Known rows, with every way that one mark hangs from another
kivipa(gugav(tolo(fipi sipe)) rifit(vivag(dutefus))): [ 0.26  1.07  0.76 -0.83 -0.70  0.07  3.91 -1.47 -0.17  3.84  4.51  0.33
 -1.72 -2.73  0.67  0.41  2.65  3.44  0.26 -0.47]
dutefus(vivag): [-0.11 -1.22 -0.90  0.30  0.27 -1.82 -1.23  1.12 -0.35  1.39  0.21  0.31
 -1.10  0.24  0.62 -0.20 -0.51 -0.38 -0.69  0.53]
teda(dutefus(vivag)): [-1.71 -1.57 -1.00 -0.34  1.71 -1.55  0.47  0.64 -0.86  0.67 -0.24 -1.30
 -0.16  1.43 -0.13 -0.11 -0.78 -0.66 -0.97  1.11]
fipi(luruz): [-0.47 -0.47  0.71  0.92 -0.79 -0.81 -1.27 -0.41 -1.25 -0.14 -0.14  2.09
  0.12  1.30  0.36 -0.16 -1.02 -1.12  0.90  0.18]
kivipa(gugav(tolo(sipe)) rifit(vivag(dutefus))): [ 1.01  0.04  1.44  0.43 -0.67 -0.01  3.55 -1.85 -0.46  3.89  4.13 -0.72
 -2.47  0.24  1.14  0.71  0.48  2.88  1.00 -0.74]
rifit(kivipa(gugav(tolo)) vivag(dutefus)): [ 0.76 -2.82 -0.18  1.74 -0.37 -1.45  1.87 -2.35  0.10  2.23  3.44 -2.00
 -1.23  0.37  2.38  2.63 -1.69  0.14  2.16 -1.32]
rifit(kivipa vivag(dutefus)): [-0.51 -2.50 -3.07 -0.70 -2.18 -0.97  0.39 -0.78  0.30  0.70  1.91 -1.43
 -1.60  0.66  2.77  0.91 -1.50 -0.75  0.22 -0.40]
gugav(kivipa(rifit) tolo(sipe)): [-0.01  1.28  3.67 -0.56  1.30 -0.46  2.55 -0.82 -2.12  2.03  1.94  0.91
 -1.53 -0.03  0.98  2.25  1.05  1.04  0.85  0.71]
tolo(fipi(luruz) gugav(kivipa(rifit(vivag))) sipe): [-1.16  1.05  2.53 -1.07 -1.37 -1.48  1.24  1.01 -2.15  4.08  2.38  2.75
 -2.58 -2.38  1.73 -0.63  1.82  1.64 -0.95  3.06]
sipe(tolo(fipi gugav)): [ 0.02  0.74  0.37  1.87  1.59  1.62  1.09 -0.54  0.07  0.08  1.80  0.15
 -0.79 -2.52 -2.20  0.58  1.35  0.60 -2.69  0.41]
tolo(gugav sipe): [ 0.34 -0.35  3.60 -0.49 -1.28  0.51  1.40 -0.20 -2.18  1.93  1.11 -0.67
 -1.86 -3.65 -1.18 -3.03  0.75  1.42 -2.06  0.62]
kivipa(gugav(tolo(sipe)) rifit): [ 0.87  0.42  4.07  1.42  0.61 -0.44  2.91 -1.75 -1.40  3.52  2.43  0.08
 -1.96 -0.91  0.38  1.01  0.90  2.76  1.17 -0.89]
kivipa(gugav(tolo) rifit(vivag)): [ 1.60  0.17  1.38  3.01  0.91 -0.97  2.21 -0.48  1.83  2.69  2.89 -0.72
 -0.85  1.85  1.83  2.75 -0.41  2.05  2.36  0.47]
tolo(fipi(luruz) gugav(kivipa) sipe): [-1.46  0.53  3.96 -1.61 -0.41 -1.04  0.44  0.00 -4.17  2.97  1.05  2.71
 -1.10 -4.32 -0.69 -1.75  2.02  0.55 -1.40  1.65]
gugav(kivipa(rifit(vivag)) tolo): [ 0.62  1.03  0.96  1.10  1.63 -1.17  1.75  0.42  1.03  1.29  2.32  0.30
 -0.55  2.64  2.52  3.92 -0.07  0.41  2.07  2.12]
kivipa(gugav rifit(vivag(dutefus))): [ 0.16  0.22 -2.23  0.33 -0.55 -0.32  1.64 -0.76  0.63  4.03  2.64 -0.33
 -2.61  2.82  1.11  1.26  0.59  2.26  0.46 -0.66]
tolo(gugav): [ 0.22 -0.05  2.24  0.92 -0.05  0.39  0.47  0.11 -0.80  1.00  1.01 -0.42
 -0.90 -1.25 -1.60 -1.19  0.50  0.59 -1.24  0.85]
gugav(kivipa(rifit(vivag)) tolo(sipe)): [ 0.55  0.62  2.40 -0.22  0.47 -1.04  2.57  0.27 -0.18  2.30  2.56  0.01
 -1.42  0.28  2.92  2.11 -0.09  1.31  1.34  1.90]
gugav(kivipa(rifit) tolo(fipi)): [-0.91  2.50  1.64 -0.34  2.53 -0.39  2.07 -0.13 -0.63  1.04  2.17  2.05
  0.09 -0.63  0.24  3.74  3.14  0.90  0.78  1.15]
luruz(fipi): [ 0.93  1.56 -1.96  0.66  0.17  0.74  0.55 -0.22  0.72 -0.45  0.52 -0.31
 -0.08 -1.77  0.23 -0.23  1.08  0.56 -1.14 -0.05]
tolo(sipe): [ 0.06 -0.15  1.33 -1.39 -0.96  0.06  0.97 -0.25 -1.28  0.99  0.15 -0.16
 -0.95 -2.36  0.48 -1.75  0.07  0.90 -0.61 -0.26]
gugav(kivipa(rifit(vivag(dutefus))) tolo(fipi sipe)): [-0.72  1.72  0.33 -2.57  0.10 -0.01  3.52 -0.33 -0.82  2.37  4.17  1.14
 -1.27 -1.89  1.34  1.56  2.81  1.72 -0.11  1.11]

Rows
[-1.27  1.66  3.72 -0.71  0.51 -1.14  1.78 -0.85 -3.12  1.90  2.10  4.06
 -0.62 -1.59  0.95  1.86  2.30  0.72  0.97  1.12]	gugav(kivipa(rifit) tolo(fipi(luruz) sipe))
[-1.12  0.62  1.49  1.90  2.17  0.03 -0.32 -0.95 -2.14  1.26  1.50  2.58
 -0.85 -0.27 -1.25  2.19  0.51 -1.15 -1.35  1.14]	sipe(tolo(fipi(luruz) gugav(kivipa)))
[ 0.46  0.41  3.68 -0.08  0.68 -0.32  2.78 -1.41 -1.29  2.56  2.06  0.12
  0.19 -5.50 -0.35 -0.27  1.90  2.40  0.35 -0.97]	kivipa(gugav(tolo(fipi sipe)))
[-0.65  1.17  0.69  0.78  3.11  0.87  0.89 -0.44 -1.00  1.30  1.66  0.52
 -0.94 -1.62 -1.72  2.36  1.53  0.00 -2.23  1.05]	sipe(tolo(fipi gugav(kivipa)))
[-0.25  0.07  4.10 -1.31  0.32 -0.38  1.33 -0.12 -3.25  3.23  0.79 -0.37
 -1.99 -2.65 -0.54 -1.31  0.90  1.08 -1.52  1.28]	tolo(gugav(kivipa) sipe)
[ 1.25 -2.95  1.27  2.91  0.08 -2.30  1.44 -1.27  1.01  1.99  2.28 -2.09
 -0.70 -0.33  3.51  2.89 -2.56  0.38  2.89 -0.30]	rifit(kivipa(gugav(tolo)) vivag)
[-0.71  1.33  0.99  0.89  0.64 -1.75  0.82  0.43  0.10  0.95  2.61  3.28
  0.27  0.96  2.44  3.53  0.93 -0.06  2.14  2.44]	gugav(kivipa(rifit(vivag)) tolo(fipi(luruz)))
[ 0.09 -2.14  0.55 -0.88 -1.42 -1.24  3.07 -2.11 -0.96  3.26  3.93 -1.16
 -1.36 -4.79  2.30  0.58  0.45  1.56  0.82 -1.29]	rifit(kivipa(gugav(tolo(fipi sipe))) vivag(dutefus))
[-0.22  1.81  0.38 -0.07  1.54 -0.93  2.08  0.82  1.32  1.10  2.70  1.30
  0.16 -0.31  2.07  3.67  1.96  0.97  1.33  2.35]	gugav(kivipa(rifit(vivag)) tolo(fipi))
[-0.86  0.73  4.01 -0.98  0.59 -1.30  1.00 -1.02 -3.22  0.91  1.50  3.10
  0.74 -3.28  0.57  0.69  1.19 -0.47  1.05  0.82]	gugav(kivipa tolo(fipi(luruz) sipe))
[-1.04  0.89  2.52  0.35  1.58 -1.41  0.17 -0.72 -1.80 -0.08  1.30  3.27
  1.64 -1.01  0.00  2.56  1.08 -1.29  1.68  1.05]	gugav(kivipa tolo(fipi(luruz)))
[-0.36  0.60  3.09 -1.61 -1.18  0.63  1.89  0.31 -1.98  1.81  1.42  0.25
 -1.09 -6.52 -1.44 -3.31  2.80  2.11 -2.71  0.82]	tolo(fipi gugav sipe)
[-0.67  1.01  3.72 -1.07  0.29 -0.29  2.00  0.20 -3.19  4.31  1.54  0.70
 -3.38 -1.03 -0.22 -0.16  1.84  2.11 -1.66  1.48]	tolo(gugav(kivipa(rifit)) sipe)
[-0.03 -1.73  3.20  0.13 -0.21 -1.54  2.62 -2.09 -2.02  2.76  2.26 -0.37
 -0.80 -5.68  1.54  1.01  0.82  1.75  0.96 -1.41]	rifit(kivipa(gugav(tolo(fipi sipe))))
[ 0.75 -2.71  3.88  1.34 -0.16 -1.66  2.16 -2.63 -2.18  2.89  1.79 -1.39
 -1.67 -2.94  1.95  1.22 -1.23  0.96  1.67 -1.58]	rifit(kivipa(gugav(tolo(sipe))))
[-1.31  1.70  1.10  2.08  2.18  0.17  0.42 -0.74 -2.10  2.09  2.15  3.63
 -2.21  1.48 -0.89  3.33  1.54 -0.02 -1.45  1.28]	sipe(tolo(fipi(luruz) gugav(kivipa(rifit))))
[-0.17  1.23  1.13  2.39  2.98  0.72  1.28 -0.68 -1.08  2.40  2.01  0.52
 -3.02  3.00 -0.93  3.65  0.47  0.51 -1.58  0.89]	sipe(tolo(gugav(kivipa(rifit))))
[-1.20  1.63  0.39 -3.27 -1.03  0.21  2.93  0.52 -1.95  4.49  3.55  0.85
 -3.18 -2.87  0.15 -0.76  3.58  2.66 -2.71  1.84]	tolo(fipi gugav(kivipa(rifit(vivag(dutefus)))) sipe)
[ 0.75  0.12 -0.79  1.45 -0.11 -1.16  1.00  0.32  1.53  3.93  1.50 -0.52
 -2.00  2.10  2.34  1.58 -0.22  2.38  1.13  0.33]	kivipa(gugav rifit(vivag))
[-0.18  0.70 -2.91 -0.77 -1.29  0.47  1.17  0.13  1.07  1.35  2.50  0.13
 -1.91  2.75  1.21  0.75  0.69  0.96 -0.25  0.29]	kivipa(rifit(vivag(dutefus)))
